Each row was made from one small tree. The marks that hang from a mark follow it in brackets, in alphabetical order. Every link used is in the known rows. Write each row's tree.
Known rows
lofe(kiloz napop(divu golif tezi) saniba): |  10 |  19 |  -9 |  23 | -13 | -18 |  16 |  -5 | -10 |  18 |   1 |  28 |   3 |  -8 |   8 |  -7 |  -6 |  23 | -17 | -23 |  10 |  -2 |   4 |   8 | -12 | -11 | -19 | -15 |  56 |  11 | -30 |
kiloz(lofe saniba(napop(botu(rede) divu golif tezi))): |  13 |  10 |  -5 | -15 |  21 | -47 |  21 |  10 | -32 |  -3 |   7 |  13 |  15 |  26 |  -9 |  26 | -24 |  -1 |  -3 |   3 |  24 |  16 | -18 |  -3 |   3 |   9 |  -6 |  -8 |  29 |   2 | -29 |
kiloz(lofe(napop(botu divu golif pesag)) saniba): |  12 |   3 |   1 |  -2 |  24 |  -2 |  21 |  18 |   6 |  -4 |   6 |  25 |  15 |  20 |  -6 |  12 | -20 | -16 |  -6 |  -8 |  44 |  15 |  -4 | -11 |  28 |   5 | -11 |  -4 |  41 |  22 | -40 |
divu(napop(botu(rede) lofe pesag saniba)): |   0 |   0 |  13 | -15 |  17 |  -2 |  16 |   1 |  32 |  -4 |  15 |  -6 |   7 |  30 |  15 |  -6 |   8 | -40 |  -9 | -20 |  30 |  -7 | -18 |  -7 |   8 |   5 |  -2 |  -2 |   8 |  -3 |   1 |
napop(botu(rede) kiloz(lofe) saniba(divu golif) tezi): |  -5 |  -4 |   6 | -12 |  -2 | -17 | -17 |  25 | -15 |  -4 | -30 |  21 |   5 |  -1 |   2 |  -9 |  -8 | -26 |  -9 | -22 |  30 |  40 |  -3 |   4 | -27 |  17 | -20 | -13 |  24 |  -1 | -35 |
napop(kiloz saniba(golif) tezi): |   8 |   2 |  22 | -11 |  -7 |  -2 | -11 |  20 |   0 |  12 | -16 |   8 |  -1 |  -2 |  10 | -48 |  -2 | -15 | -14 |   1 |   7 |   9 |  11 |   0 |  -8 |  16 |  -2 | -14 |  33 |  18 | -32 |
golif(napop(botu(rede) divu kiloz(lofe saniba) tezi)): |  16 |   5 | -10 |   3 |  22 | -20 |  23 |  12 |  -3 | -10 |  11 |  25 |  37 |   5 | -20 |  10 |  -2 | -15 | -10 |   1 |  23 |  20 | -35 |   4 |  22 |   3 | -15 |  -7 |  33 | -14 | -27 |
tezi(kiloz(lofe(saniba(golif))) napop(botu divu pesag)): | -17 |  -4 |  -2 | -13 |  19 |  14 | -10 |  -7 |  29 |  -1 | -26 |  49 |   2 |  12 |  23 |  -3 | -11 |   4 |  10 | -28 |  59 | -10 |  24 | -10 |  -7 |  -5 | -34 | -28 |  21 |  31 | -49 |
saniba(lofe): |   8 |   4 |  19 | -21 |  -3 |   7 |  14 |  29 |  39 |  37 |   9 |  31 | -15 |  -3 |   9 | -30 |   8 |   5 |   3 |   5 |  19 | -17 |  37 | -36 |  -4 |  16 |  -1 |  14 |  15 |  45 | -51 |
divu(napop(botu kiloz)): |  31 |  12 |   6 | -15 |  24 |  23 |  18 |  18 |  43 |   5 |  20 |   4 |  17 |  13 |  -3 | -18 |  12 | -10 |  -5 |   4 |  32 | -13 |   9 | -18 |  20 |  13 |  -1 |  -5 |   0 |   4 | -28 |
divu(napop(saniba)): |  16 |   5 |  12 | -21 |   8 |   8 |  20 |  17 |  45 |  13 |  27 |   4 |   3 |  12 |   8 | -33 |   7 |   0 |   1 | -10 |   2 | -18 |  15 | -30 |  25 |  20 |  10 |   1 |   9 |  24 | -35 |
rede(botu): |  23 |  12 |  14 | -26 |  24 |  27 |  36 |  25 |  46 |  25 |  17 |  20 |   2 |  -7 |   8 | -32 |  20 |   0 |  -1 |   5 |  29 | -20 |  26 | -28 |  15 |  16 |  -6 |   1 |  -1 |  28 | -51 |
divu(napop(kiloz lofe pesag saniba(botu golif) tezi)): |  13 | -12 |   8 | -13 |   9 |  16 | -11 |  -4 |   4 |  -7 |  -9 |  -6 |   8 |  28 |   0 | -14 |   8 | -25 | -30 |  -3 |  21 |  15 |  26 |   2 |   3 |  -6 |  10 |  -6 |  27 |   0 | -12 |
napop(botu(rede) lofe(kiloz) saniba tezi): |   1 |  12 |   4 |  12 | -10 | -12 |  32 |  -5 |   4 |  -1 |  -6 |   7 |  11 |   5 |  13 |  -2 |  18 | -24 |  -8 | -28 |  12 |   3 |  -3 |   7 | -24 |   4 | -19 | -12 |  32 | -24 |  -2 |
lofe(kiloz saniba(napop)): |  -6 |  14 |  -3 | -10 |   2 |   0 |  19 |  16 |  50 |  27 |   6 |  26 |  -3 |  -3 |  10 | -12 |  13 |  39 |  12 | -18 |   3 |  -9 |  41 | -15 |  -8 |  13 | -28 |   4 |   8 |  21 | -50 |
tezi(kiloz(lofe(saniba(golif))) napop): |  -9 |   0 | -11 | -24 |  -1 |  24 |  17 |  10 |  57 |  28 | -18 |  57 |  -9 |  -9 |  19 | -24 |  10 |   6 |  32 | -20 |  29 | -29 |  49 | -32 | -11 |  10 | -35 |   0 |  15 |  27 | -51 |
golif(napop(divu kiloz(lofe) saniba(botu) tezi)): |  36 | -12 |  -9 |   8 |  17 |  10 |   4 |   5 |  -9 | -11 |  10 |  14 |  41 |  11 | -25 |   1 |   9 |  -3 | -21 |  -8 |   4 |  11 |  14 |   5 |  26 |   1 |  -2 |  -6 |  40 |   3 | -44 |
napop(botu(rede) golif lofe(kiloz) pesag saniba tezi): |  -5 |   7 |   9 |  17 | -11 | -16 |  20 | -23 | -25 |  -2 | -29 |   6 |   4 |  20 |  17 |   5 |   1 | -38 | -16 | -19 |  30 |   5 | -18 |  14 | -23 |   4 | -13 | -16 |  45 | -21 |  13 |
saniba(botu golif lofe napop(divu tezi)): |  15 |  -1 |  22 | -26 |   9 | -16 | -32 |  18 | -15 |   4 |  18 |  13 |  -9 |  15 |   0 |   3 | -11 |  39 | -28 |   4 |  15 |  15 |  60 | -24 | -15 |  -5 |  19 | -11 |  23 |  50 | -62 |
tezi(kiloz napop(botu golif lofe pesag saniba)): |   6 |  -6 |   8 |  -4 |   7 |  33 |  17 | -37 |  17 |  -9 | -18 |  14 |   2 |  39 |  12 |   1 |   6 | -31 |   6 |  -9 |  36 | -27 |   8 |  -8 |   2 |   5 | -16 | -16 |  25 |  -2 |   3 |
napop(botu(rede) saniba(lofe)): |  -8 |  -1 |  33 | -14 |   7 |  -8 |   8 |  21 |  22 |   6 |  15 |  12 |  -1 |   9 |  14 | -16 |  -2 |  -6 |   6 | -18 |   8 |   7 |   1 | -22 |  -4 |  13 |  -4 |   1 |   9 |  33 | -34 |
tezi(kiloz(saniba(botu)) napop(golif lofe pesag)): |   1 |  -1 | -11 | -18 |  12 |  27 |  27 | -35 |  29 |   2 |  -3 |  32 |   3 |  29 |  -3 |  11 |   9 |  -5 |  12 |  15 |  34 | -21 |  30 | -22 |  25 |  10 | -11 |  -1 |  24 |   7 | -18 |
kiloz(saniba(golif napop(botu divu lofe tezi))): |   8 |   5 |   3 | -20 |  12 | -21 |   5 |  21 |  -2 |   0 |  12 |   2 |  -6 |  27 |  -2 |   4 | -18 |   5 | -29 |   3 |  27 |  18 |  19 |  -5 |  -6 |  -5 |   3 | -17 |  26 |   9 | -34 |
saniba(divu napop(kiloz)): |  15 |  11 |   2 | -29 |   7 |  -3 | -16 |  25 |  30 |  18 |   5 |  19 |  -2 |   5 | -10 | -12 |   8 |  15 |  -4 |   8 |  21 |   3 |  23 |  -8 |  -7 |  28 | -15 |   3 |   1 |  15 | -48 |
divu(napop(botu golif kiloz saniba(lofe))): |  23 |  -6 |  24 |  -5 |   9 |  20 |  14 |  10 |   8 |   4 |   4 |   2 |   9 |  35 |  -5 |  -8 | -16 |  -4 | -11 |  -4 |  13 |   1 |   6 | -21 |  15 |  10 |  11 |   7 |  14 |  20 | -18 |
divu(napop(pesag)): |  12 |   8 |  10 | -25 |  15 |   7 |   7 |   9 |  47 |  17 |  14 |  15 |  -3 |  11 |  11 | -28 |  14 |  -8 |   0 |   4 |  32 | -21 |  16 | -32 |  19 |  15 |   7 |  -2 |   9 |  27 | -34 |
tezi(kiloz(lofe)): |  14 |  12 | -10 |  -9 |  -4 |  17 |  36 |  13 |  44 |  30 | -12 |  59 |   5 |  -8 |   9 | -14 |  18 | -11 |  24 |   1 |  34 | -34 |  37 | -32 |  -2 |  34 | -25 |   6 |  15 |  21 | -45 |
lofe(kiloz saniba(divu napop(golif pesag tezi))): | -17 |   5 |  -6 |   0 | -10 | -21 | -16 | -16 |  -8 |  17 | -31 |  24 | -20 |  13 |   3 |   9 |   0 |  36 |  -7 | -11 |  19 |  25 |  25 |  -1 | -29 |   1 | -21 | -11 |  28 |  13 | -37 |
lofe(napop(botu golif kiloz pesag tezi)): |  28 |   7 |  14 |   6 |  16 |  13 |  -2 |  -7 | -11 | -10 |  -8 |  -2 |  14 |  14 |  -5 |  -9 |  15 | -32 | -17 |   9 |  30 |  16 |  -8 |   7 |   0 | -11 |  -7 | -14 |  41 |  -1 |  -8 |
saniba(botu(rede) napop(kiloz(lofe) pesag)): |  11 |   2 |   1 | -29 |  31 |  -8 |  -6 |  16 |  19 |   2 |   0 |  21 |  27 |  11 |  -7 |  11 |  18 | -14 |  11 |   3 |  31 |   4 |  18 |  -1 |   3 |  20 | -22 |  13 |   3 |   9 | -37 |

Write each row's tree
|  22 |  19 |  -4 | -10 |  -2 |   6 |  25 | -19 |  29 |  10 |   7 |  29 |   3 |   5 |   7 | -14 |  25 |   7 |   7 |   9 |  14 | -26 |  22 | -34 |   1 |  10 |   3 | -13 |  16 |   9 | -22 | | divu(napop(tezi(kiloz)))
|   7 |  -9 |  -8 |  -9 |  21 |  27 |  11 | -11 |  24 |  18 | -20 |   3 |   2 |  28 |   5 | -12 |   4 | -34 |  -4 |  -4 |  47 | -17 |  -4 |  16 |  -2 | -15 | -30 |   0 |  22 | -11 |  -5 | | tezi(napop(botu golif kiloz lofe(saniba) pesag))
|  11 |   6 |  13 |   0 |  20 |   0 |  -7 |  -9 |   4 | -13 |   4 |   6 |  21 |   5 |  -4 | -10 |  27 | -31 | -12 |  11 |  28 |  10 | -29 |   2 |   6 |  -3 |  -6 | -18 |  22 |  -8 |  -7 | | golif(napop(botu(rede) kiloz pesag tezi))
|   8 |   6 |  -8 | -24 |   7 | -12 |  17 |  11 |  13 |   6 |  16 |  11 |   9 |   9 |  -8 |  -4 |   3 | -14 | -17 |  11 |  20 |  11 |   7 |  -8 |   9 |   3 |   5 |   6 |  19 | -13 | -14 | | divu(napop(kiloz(saniba(botu(rede) golif)) lofe tezi))
|   8 |   3 |  30 |  -3 |  19 |   5 | -13 |  14 |  21 |  -5 |  19 |  19 |   3 |  14 |   6 |  -3 |  -1 |   2 | -18 | -15 |  35 |  11 |  13 | -14 |   1 | -13 |  -4 |  -9 |  29 |  44 | -41 | | saniba(lofe(napop(botu divu pesag)))
|  30 |  15 |   4 |  -6 |   0 | -13 |   3 |  17 |  -9 |  31 |  -3 |  27 |   9 |   3 |   5 | -26 | -26 | -12 | -19 |  18 |  43 | -32 | -13 |   9 |   9 |  31 |  -3 | -10 |  35 |  19 | -33 | | napop(divu golif kiloz)
|  16 |   3 |  11 | -12 |  17 |  -3 |  -3 |  14 |  12 |   3 |  27 |   9 |  15 |   9 |   6 | -18 | -10 |  14 | -13 | -10 |  15 |  -4 |  21 |  -6 |  26 |  20 |   6 | -17 |  21 |  38 | -61 | | napop(divu saniba(botu))
|  -3 |   7 |  19 |  -7 | -18 |   2 |   0 |  -4 |   8 |   7 | -17 |  32 | -10 |  -1 |  21 | -34 |   2 |   0 |   2 |  -2 |   8 |  -4 |  28 | -22 | -12 |  21 |  -3 | -25 |  30 |  30 | -33 | | napop(saniba(golif) tezi(kiloz))
|  30 |  -1 |   0 |  -9 |   8 |  21 |  39 |   9 |  20 |  13 |  16 |  -8 |   1 |  36 |   3 |  -4 |  -6 | -29 | -16 |  -9 |  25 | -23 |   9 | -18 |  15 |  11 |  11 |   5 |  15 |  -1 |  -7 | | divu(napop(botu golif lofe saniba))
|  36 |  10 |  -2 | -13 |  13 |  -7 |  15 |  15 |  -5 |  18 |  17 |   3 |   1 |  32 |   1 |  13 | -19 | -12 | -27 |   7 |  45 | -27 |  12 |   0 |  -5 |  11 |   2 |  -6 |  20 |   6 | -24 | | saniba(napop(botu divu golif lofe))
|  -3 |   4 |  -7 | -29 |  13 |   3 |   8 |  23 |  40 |  13 |  25 |  26 |  -5 |   1 | -12 |  -5 |   2 |  31 |   3 |   7 |  21 |  25 |  41 | -33 |  27 |  27 |  -1 |   1 |   4 |  34 | -75 | | kiloz(saniba(botu divu))
| -19 |  -9 |  -4 | -11 |   2 |  13 | -21 |  23 |  31 |  25 | -34 |  24 | -21 |   9 |  11 | -15 | -10 | -19 | -23 | -12 |  64 |  23 |  18 |  11 | -24 |   0 | -31 |  -6 |  12 |  13 | -38 | | napop(botu kiloz lofe(saniba(divu golif)) pesag)
|  12 |   1 |  11 |  -7 | -11 |  -5 |  -7 |  31 |   7 |  24 | -10 |  20 |   2 |   6 |  13 | -37 | -27 | -27 | -31 |  -8 |  34 | -17 |   2 |  18 |  -6 |  24 |  -9 |  -7 |  37 |  15 | -28 | | napop(divu kiloz lofe saniba(golif))
| -13 | -16 | -15 | -14 |   7 |   3 | -31 |  16 |   4 |  17 | -42 |  34 |  -6 |  -2 |  -2 |  -7 |   2 |   3 | -10 | -10 |  44 |  47 |  44 |   3 | -19 |  -4 | -25 |  -4 |  23 |  23 | -66 | | napop(kiloz(lofe(saniba(botu divu golif))) pesag tezi)
|   7 |  -3 | -14 | -21 |  20 |  27 |  31 |   7 |  60 |  22 |  16 |   4 |  -4 |  13 |   9 | -18 |  22 | -12 |   6 | -19 |  28 | -22 |  25 |  -9 |  -3 | -17 | -27 |   2 |   8 |  -2 | -29 | | tezi(napop(botu lofe(saniba)))
|  16 |  -2 |  -2 | -10 |   2 |  24 |  18 |  12 |  49 |  26 |  12 |  23 |  -4 |   7 |   0 | -20 |  27 | -32 | -13 |  10 |  35 | -30 |  19 | -21 |  12 |  10 |  -1 |  11 |  22 |  10 | -23 | | golif(napop(lofe pesag))
|   9 |   2 |  -7 | -33 |   8 | -21 | -29 |  26 | -11 |   3 |  -8 |  25 |   7 |  -1 | -13 |  13 |   8 |   4 |  -7 |  -1 |  27 |  31 |  37 |  -6 | -27 |  16 | -13 |   1 |  11 |   5 | -49 | | saniba(botu(rede) divu golif napop(kiloz(lofe) tezi))
|  13 |  19 |   9 |  -8 |  15 | -36 |   0 |   3 | -14 |   2 |  16 |   8 |  11 |   0 |  15 | -11 |  -3 | -11 | -15 |  -2 |  34 |  -4 | -23 |   3 |  -8 |   3 |  -2 | -31 |  26 |   8 | -31 | | napop(botu(rede) divu tezi)
|   2 |   6 |   8 | -22 |  20 |   3 |  14 |  10 |  47 |   8 |   6 |  17 |  11 |  17 |  -4 | -26 |   2 |  -2 |   2 |  14 |  23 |   3 |  -5 | -17 |  38 |  19 |  -3 |   5 |  10 |  16 | -29 | | divu(napop(kiloz(saniba) pesag))
|  28 |   9 |  -7 |  -9 |   6 |  -6 |  13 |  33 |  16 |  30 |  -9 |  40 |  21 |  -4 |   0 | -23 |  -7 | -18 |  -5 |   0 |  43 | -24 |   5 |   4 |   3 |  28 | -21 |   3 |  29 |  14 | -48 | | napop(divu kiloz(lofe))
|  13 |  -6 | -22 | -13 |  19 |  21 |  24 |  30 |  42 |  31 |  -4 |  31 |  17 |  -5 |  -7 | -14 |  13 |   1 |  12 |  -8 |  26 |   1 |  39 |  -2 |  10 |   9 | -32 |  18 |   9 |  18 | -63 | | napop(kiloz(lofe(saniba(botu))))
|   8 |   0 |  -8 |  -7 |   6 |   1 |  -6 | -21 | -17 |  -7 | -38 |  33 |  -4 |  32 |  -7 |  38 |   7 |   1 |   4 |   3 |  46 |  19 |  30 | -18 | -25 |  11 | -16 | -15 |  18 |   8 | -30 | | saniba(divu napop(botu golif pesag tezi(kiloz(lofe))))
|   5 |   0 |  23 | -16 |  22 | -39 | -41 | -11 | -30 | -10 |   4 |  11 |  17 |  21 |  -5 |  15 |  -1 |  15 | -20 |   7 |  18 |  23 |   0 |  15 | -14 |  -9 |  -2 |  -9 |  24 |  23 | -30 | | saniba(botu(rede) lofe napop(divu kiloz pesag tezi))
|  19 |   9 |  10 |  -4 |   2 |   0 |   3 |  -4 |  -3 |   9 |   2 |   8 |  -5 |   5 |   5 | -20 |  16 | -22 |  -9 |   9 |  20 |  -2 |   6 | -12 |  -2 |  -4 |   3 |  -6 |  46 |  17 | -18 | | lofe(napop(golif pesag tezi))
|   8 |   7 |  -5 | -22 |  22 | -14 |   0 |   9 |   6 |  21 |  15 |  10 |  12 |   9 |  -2 |   3 |  -6 |  14 |   4 |   7 |  12 |  -2 |   4 |   7 |   3 |  14 | -16 |   9 |   2 |  14 | -33 | | lofe(saniba(botu(rede) napop(golif kiloz)))
| -11 |  -8 | -28 | -14 |  14 |  20 |   4 | -10 |  49 |  10 | -12 |  52 |   1 |  14 |  -1 |  21 |  15 |  26 |  16 | -19 |  40 |  10 |  51 | -31 |   8 |   7 | -24 |   5 |  -3 |  28 | -60 | | tezi(kiloz(lofe(saniba(botu divu(napop(pesag))))))
| -20 |   5 |  -5 |  12 | -20 | -21 |  -5 |   1 |  -1 |  29 | -37 |  35 | -16 |  -2 |  27 | -19 | -12 |  -1 | -30 | -22 |  46 |  -1 |  19 |  17 | -33 |  -9 | -23 | -20 |  51 |  12 | -31 | | napop(divu lofe(kiloz saniba(golif)) pesag tezi)
| -14 |  -6 | -16 | -34 |   9 | -27 | -21 |  25 |   3 |  15 |  -2 |  26 | -12 |  -3 |  -1 |  14 |   4 |  25 |   1 | -19 |  18 |  36 |  48 | -15 | -32 |  -1 | -18 |   3 |   6 |  23 | -66 | | kiloz(lofe(saniba(botu(rede) divu golif napop(tezi))))
|   1 |  -4 | -15 |  22 |   7 |  11 |  12 | -34 |  12 |   1 |  -9 |  29 |   6 |  21 |   5 |  13 |  12 |  -6 | -22 |  -9 |  39 |  -4 |  -2 |   8 |  -4 | -25 | -21 | -25 |  32 |   1 | -15 | | golif(napop(botu divu lofe(saniba) pesag tezi(kiloz)))
|  12 |  11 |  13 | -25 |  25 | -35 | -25 |  -2 | -22 |   2 |  20 |  11 |  10 |  21 |   7 |  14 | -19 |   7 | -14 |  12 |  39 | -11 |  -2 |   0 |  10 |  21 |   9 | -14 |  17 |  30 | -36 | | saniba(botu(rede) napop(divu golif pesag))
| -16 |   8 |  35 |   8 |  -4 |  -9 | -24 |  12 |   6 |  -5 |   1 |  47 |   1 |  -2 |  17 |   6 | -15 |  11 | -24 | -19 |  48 |   3 |   7 | -24 |  -6 |  10 |   0 | -20 |  29 |  35 | -35 | | saniba(golif(napop(botu(rede) divu pesag)) lofe(kiloz))
|   3 |  11 | -19 |   9 | -22 |   7 |  45 |  11 |  29 |  53 | -17 |  37 | -14 |  -2 |  14 | -14 |  -2 |  -4 |  -4 | -11 |  31 | -32 |  26 |  -3 | -16 |  15 | -27 |  13 |  31 |   2 | -26 | | napop(golif lofe(kiloz saniba))
|  17 |   9 |  14 |  -6 |  17 |  -6 |  -6 |   3 | -10 |  10 |  -3 |  15 |   1 |  19 |  15 | -10 | -24 | -15 | -21 |   8 |  62 | -14 |  -8 |  -3 |  12 |  16 |   5 | -27 |  28 |  31 | -37 | | napop(botu divu golif pesag)
| -13 |  -8 |   0 | -16 |   5 |   8 |  -4 |  36 |  36 |  37 | -39 |  42 |  -6 |  -7 |  16 | -37 |  -6 | -21 |   5 |  -9 |  47 |   3 |  24 |  -2 |  -8 |  14 | -33 |   9 |  21 |  31 | -51 | | napop(kiloz(lofe(saniba(golif))) pesag)
|   7 |  -1 | -12 |   3 | -22 |  -3 |  15 | -12 | -15 |  15 | -37 |  46 |  -6 |   9 |  -1 |   2 |  -3 |  -5 |   7 |  -7 |  19 |   4 |  21 | -17 | -18 |  28 | -16 |  -6 |  36 |  12 | -35 | | napop(golif saniba(divu) tezi(kiloz(lofe)))
|  -4 |  -4 |   3 |   0 |  -3 |  21 |   1 | -21 |  11 |  -7 | -24 |  12 |  -5 |  30 |   4 |   9 |   2 | -12 | -10 | -29 |  40 |   2 |  18 |  -4 | -10 |   7 | -19 | -14 |  32 | -13 | -11 | | tezi(napop(botu golif lofe(kiloz) pesag saniba(divu)))
|  -2 |  11 |   1 |  -8 |  -9 | -16 |  -4 |  -8 |   7 |   1 |  13 |  33 |  -1 |  -1 |  -6 |  22 |  19 |  40 |  -9 | -17 |  12 |  21 |  39 | -34 | -17 |   2 |   4 |   2 |  15 |  10 | -40 | | saniba(botu(rede) divu(napop(tezi)) lofe(kiloz))
|   6 |   6 |   5 |   3 | -13 |   4 |   3 |  19 |   9 |   9 |   1 |  28 |   6 |   3 |  14 |  -7 | -17 |   8 | -29 | -26 |  31 |  -9 |  46 |  -2 |  -2 |  22 |  -5 | -15 |  36 |  19 | -45 | | napop(divu lofe(kiloz) saniba(botu golif))
|   8 |  21 |  10 |  16 |  -3 | -14 |  -5 |  -9 |   2 |  -6 |   0 |  26 |  12 |  -6 |  10 | -11 |  15 |   7 | -18 | -18 |  23 |   4 |   7 |   3 |  -8 |  -6 | -14 | -25 |  55 |  11 | -28 | | lofe(kiloz napop(divu pesag tezi))
| -31 |  -8 |  26 | -25 |  -8 |  -6 | -31 |  31 |  25 |  21 | -28 |  47 | -25 |   4 |  -1 | -24 | -23 |  14 |  -9 |  10 |  38 |  39 |  23 | -23 |  -2 |  24 |  -8 |   7 |  19 |  51 | -57 | | napop(kiloz(saniba(divu golif lofe)) pesag)
